What can hang from each mark:
z40: z588
z852: z373 z722
z426: z40 z610
z588: z40 z373 z850
z850: z182 z588 z722
z373: z588 z852
z182: z850
z722: z852

Every row comes from one small tree of marks. The marks that hang from a mark follow it in brackets, in the order of their numbers. Every link used is in the known rows. Which tree was each row made from?
Known rows:
z426{z40{z588{z373 z850{z182 z722{z852}}}} z610}: [ 14.5  14.4  26.2 -14.9  24.2   9.7 -10.0 -54.4   7.5  24.3   7.1  28.3
  16.4   7.3 -16.9  65.1 -30.2 -26.0 -33.1  20.6]
z40{z588{z373 z850{z722{z852}}}}: [ 29.7  16.3  23.0  -8.2   3.1  11.9  13.4 -28.5  16.5   1.4   7.7  12.9
  10.9  -0.7 -22.0  39.6 -16.7   4.9 -37.9  11.3]
z852{z373{z588{z40 z850{z182}}} z722}: [ 32.8  16.9  51.8 -42.7   6.3  46.3 -25.9   1.6  -2.1  18.1  -0.5  15.9
   3.8   0.1 -19.8  89.2 -42.4 -42.4 -42.9  -5.9]
z850{z182 z722}: [ 13.3  37.1  21.6 -18.0  14.9  -4.6  12.4 -31.9 -11.8  20.6  12.6  25.0
  -0.1   2.3  -2.8  44.6   5.1   2.3 -57.1 -14.9]
z426{z40{z588} z610}: [  6.8  17.4  26.8 -10.0  29.5  10.6  -9.1 -37.6   9.2  14.8  14.0  11.9
  -4.4   8.1 -13.8  44.1 -50.4 -31.4 -17.5   8.5]
z850{z182 z588{z40 z373{z852}} z722}: [ 18.1  34.8  13.8 -13.1   4.4   0.8   8.3 -26.9  -9.6   9.6  -7.6  43.5
  -7.6  13.0 -20.5  64.1   0.2 -29.2 -37.7  -9.1]
z850{z182 z588{z40 z373} z722}: [ 17.0  21.2  16.0 -23.6   5.4  -3.7   1.0 -35.1  -3.6   9.7  -5.0  40.8
   0.4   6.6 -27.9  50.5   0.4 -25.8 -39.8  -5.8]
z850{z182 z588{z40} z722}: [ 13.4  23.8  14.0 -27.3  13.2 -14.1   3.0 -33.1 -12.0  12.6  -1.0  39.7
  -3.1   5.1 -18.5  57.9  -0.6 -23.4 -44.7 -10.3]
z850{z182 z588{z40} z722{z852{z373}}}: [ 21.7   7.7  10.9 -34.9  24.1  -6.6  13.7 -15.5 -13.1  10.1  -2.5  40.8
  -3.3   0.7 -15.2  68.9  -7.2 -16.9 -50.3  -5.0]
z182{z850{z588{z40 z373} z722{z852}}}: [ 17.8   3.1  14.0 -22.3  16.8   7.3  13.4  -9.8  -1.7  11.5  -1.2  32.4
   3.7  11.9 -30.1  47.6   4.0   2.9 -37.6   2.7]
z850{z588}: [ 23.3  25.7  13.6  -9.5   3.8   2.1  10.5 -13.7  -4.8   4.1  10.7  23.8
 -19.2   6.4 -21.3  50.7 -18.7   7.2 -56.3  -7.4]
z722{z852{z373}}: [ 28.5  16.2  18.3  -9.4  15.4  21.0  26.0   3.9   1.0   7.2   9.2  13.6
  -4.8  -1.1 -12.1  49.1 -20.7  15.4 -48.2  -1.1]
z373{z852{z722}}: [ 22.3  36.0  24.8  -9.8   2.7  24.0  19.3   3.8  -2.2  13.3  11.5   4.2
  -3.6   9.6   0.1  61.0 -22.1  -3.9 -52.9 -16.8]
z426{z40 z610}: [  4.7  28.8  26.3  -4.7  22.1  14.8   0.6 -38.7   6.1  23.9  15.0  11.9
   2.1   8.5 -13.1  48.6 -34.8 -18.0 -30.5   6.0]
z426{z40{z588}}: [  9.7  10.5  19.3  -7.4  28.7  13.9   4.0 -30.1  11.6  15.2   8.5   9.3
  -8.1   4.2  -9.2  38.7 -42.2 -28.4 -21.9   3.9]
z426{z40{z588{z373{z852} z850}} z610}: [ 21.8  30.5  38.8   5.3  11.1  39.4 -15.8 -34.9  17.1  14.6   4.8   9.7
   0.8  13.1 -25.7  61.6 -53.7 -37.3 -10.8  15.4]
z852{z722}: [ 22.0  23.7  28.0 -19.4   2.7  18.3  12.6  -4.3   4.7  15.0  15.1   2.9
   4.5   3.2  -6.6  48.5 -21.5  -1.7 -54.6 -12.7]
z850{z588{z40}}: [ 19.3  19.1  14.4 -11.6   2.8   4.7   7.2 -16.8   3.7   0.9  -2.5  26.7
  -8.1   5.6 -30.8  51.7 -20.3 -16.0 -31.3  -1.2]
z588{z40 z850{z182 z722}}: [ 17.6  31.2  34.5 -20.2   3.3  13.2  -3.5 -38.4   0.9  20.7  -1.5  22.3
  20.1  -1.7 -21.5  53.3  -0.6 -23.1 -30.4  -3.4]
z182{z850{z588{z40} z722{z852}}}: [ 13.2   5.1  12.6 -26.0  25.6   0.0  15.7  -7.8 -10.7  12.1   1.4  30.2
   0.0  10.8 -20.6  54.2   1.7   4.1 -43.7  -3.1]

Write each row's tree:
[ 28.0  38.4  32.5   7.6 -12.1  42.4  -0.9 -15.6   6.7  16.8 -13.8  28.3
   9.5   8.8 -33.0  68.3 -12.2 -24.3 -16.8   6.0] | z588{z40 z373{z852} z850{z182}}
[ 15.4  14.1  27.7 -11.3  21.7  12.1  -2.3 -52.7  19.5  15.6  11.5  12.3
  17.8   5.0 -19.6  50.3 -38.8 -22.5 -25.6  22.1] | z426{z40{z588{z373 z850{z722{z852}}}} z610}
[ 23.2  15.0  20.3 -15.6  18.7  23.4  13.7   4.2   3.0  -2.7   0.2  23.2
 -12.1   3.2 -17.0  67.7 -37.2 -11.4 -31.2   8.5] | z722{z852{z373{z588{z40}}}}
[ 17.1  29.9  12.5 -25.4  13.7 -17.2   7.3 -30.8 -20.0  14.0  10.8  37.0
 -14.0   6.1 -10.0  57.0   0.7  -0.7 -70.4 -16.3] | z850{z182 z588 z722}
[ 23.7  22.4  35.6 -22.4  15.0  29.5  -2.7  -2.4   4.2   0.2   3.0  14.8
 -14.7   0.9 -21.5  55.6 -39.1 -27.4 -24.0  -1.9] | z852{z373{z588{z40}}}
[ 30.7  18.1  31.2 -17.5  10.8  36.1  -4.8  -2.3  -4.5   9.8  -6.2  31.7
  -4.4   1.5 -23.8  91.3 -32.3 -16.1 -37.7  12.8] | z722{z852{z373{z588{z40 z850{z182}}}}}
[ 19.6  37.1  37.8 -21.3   4.3  16.2  -4.8 -32.1   7.1   3.4   6.5  12.3
   4.8   0.3 -20.4  56.7 -22.8 -22.1 -32.8   1.6] | z373{z588{z40 z850{z722}}}
[ 22.0  -3.5  24.3 -40.1  33.4  10.3   9.7   3.0 -11.0  13.2   2.2  25.5
  -2.9   4.5 -21.2  53.2  -6.9  -6.0 -42.0  -8.4] | z182{z850{z588{z40} z722{z852{z373}}}}
[ 23.1  43.2  26.9 -14.0   6.5  23.5  11.5   8.4  -7.4   5.5  14.0  11.9
 -19.9  13.8   3.9  79.1 -36.5  -7.6 -60.8 -14.4] | z373{z588 z852{z722}}
[ 28.9  38.1  33.8  -8.1   2.0  20.0  -3.6 -28.6  -1.4  11.8   2.9  21.8
  -0.6   6.4 -16.4  56.4 -12.7 -17.5 -35.7  -4.4] | z40{z588{z373{z852} z850{z182 z722}}}
[ 19.5  23.0  27.6 -18.7  13.1  18.0   4.5  -7.2  -6.4  12.1  -2.5  27.0
  -6.5  17.5 -26.5  48.8   0.5 -17.0 -29.6 -12.0] | z182{z850{z588{z40 z373{z852}} z722}}
[ 22.0  45.9  35.5 -21.7   8.3  10.7  -7.5 -31.1 -13.8  16.1  13.4  25.5
  -8.1   3.2  -8.3  70.7 -12.4  -1.0 -65.2  -6.0] | z373{z588{z850{z182 z722}}}
[ 22.5  31.5  18.4 -11.4   7.2   4.6  17.7 -29.3  -8.2  19.9   8.7  26.6
  11.5   0.4  -8.0  65.6   4.0  16.5 -63.5   1.5] | z588{z850{z182 z722{z852}}}
[ 30.8  23.2  29.8 -24.7  14.2  16.8  11.5 -17.8  -9.4  20.9   8.2  20.8
   9.2  -5.5  -9.1  64.9  -5.0   7.4 -61.0  -5.1] | z588{z850{z182 z722{z852{z373}}}}
[ 15.7  21.7  42.8 -18.3  17.1  19.4 -19.8 -58.8  20.4  18.3  13.1   5.2
  15.4   3.2 -23.7  39.5 -41.7 -38.1 -19.4  11.7] | z426{z40{z588{z373 z850{z722}}} z610}
[ 34.8  10.4  32.6 -27.0  18.3  15.9   9.2 -15.0   6.3   3.0  12.5   4.3
   4.4  -7.9 -13.8  46.8 -26.9  -3.5 -42.3   0.2] | z40{z588{z850{z722{z852{z373}}}}}
[ 30.7  17.9  30.8 -21.0   5.3  35.6   0.2  20.1 -10.2  17.7   6.9  18.0
 -13.5  20.8 -18.5  66.2 -17.6  -0.4 -59.1 -17.6] | z182{z850{z588{z373{z852{z722}}}}}
[ 27.0  29.6  47.0 -38.1  14.6  24.9 -17.9 -23.6  -6.6  14.7   1.3  21.9
   0.7  -3.0 -18.0  71.1 -23.8 -35.5 -38.8  -6.3] | z852{z373{z588{z40 z850{z182 z722}}}}
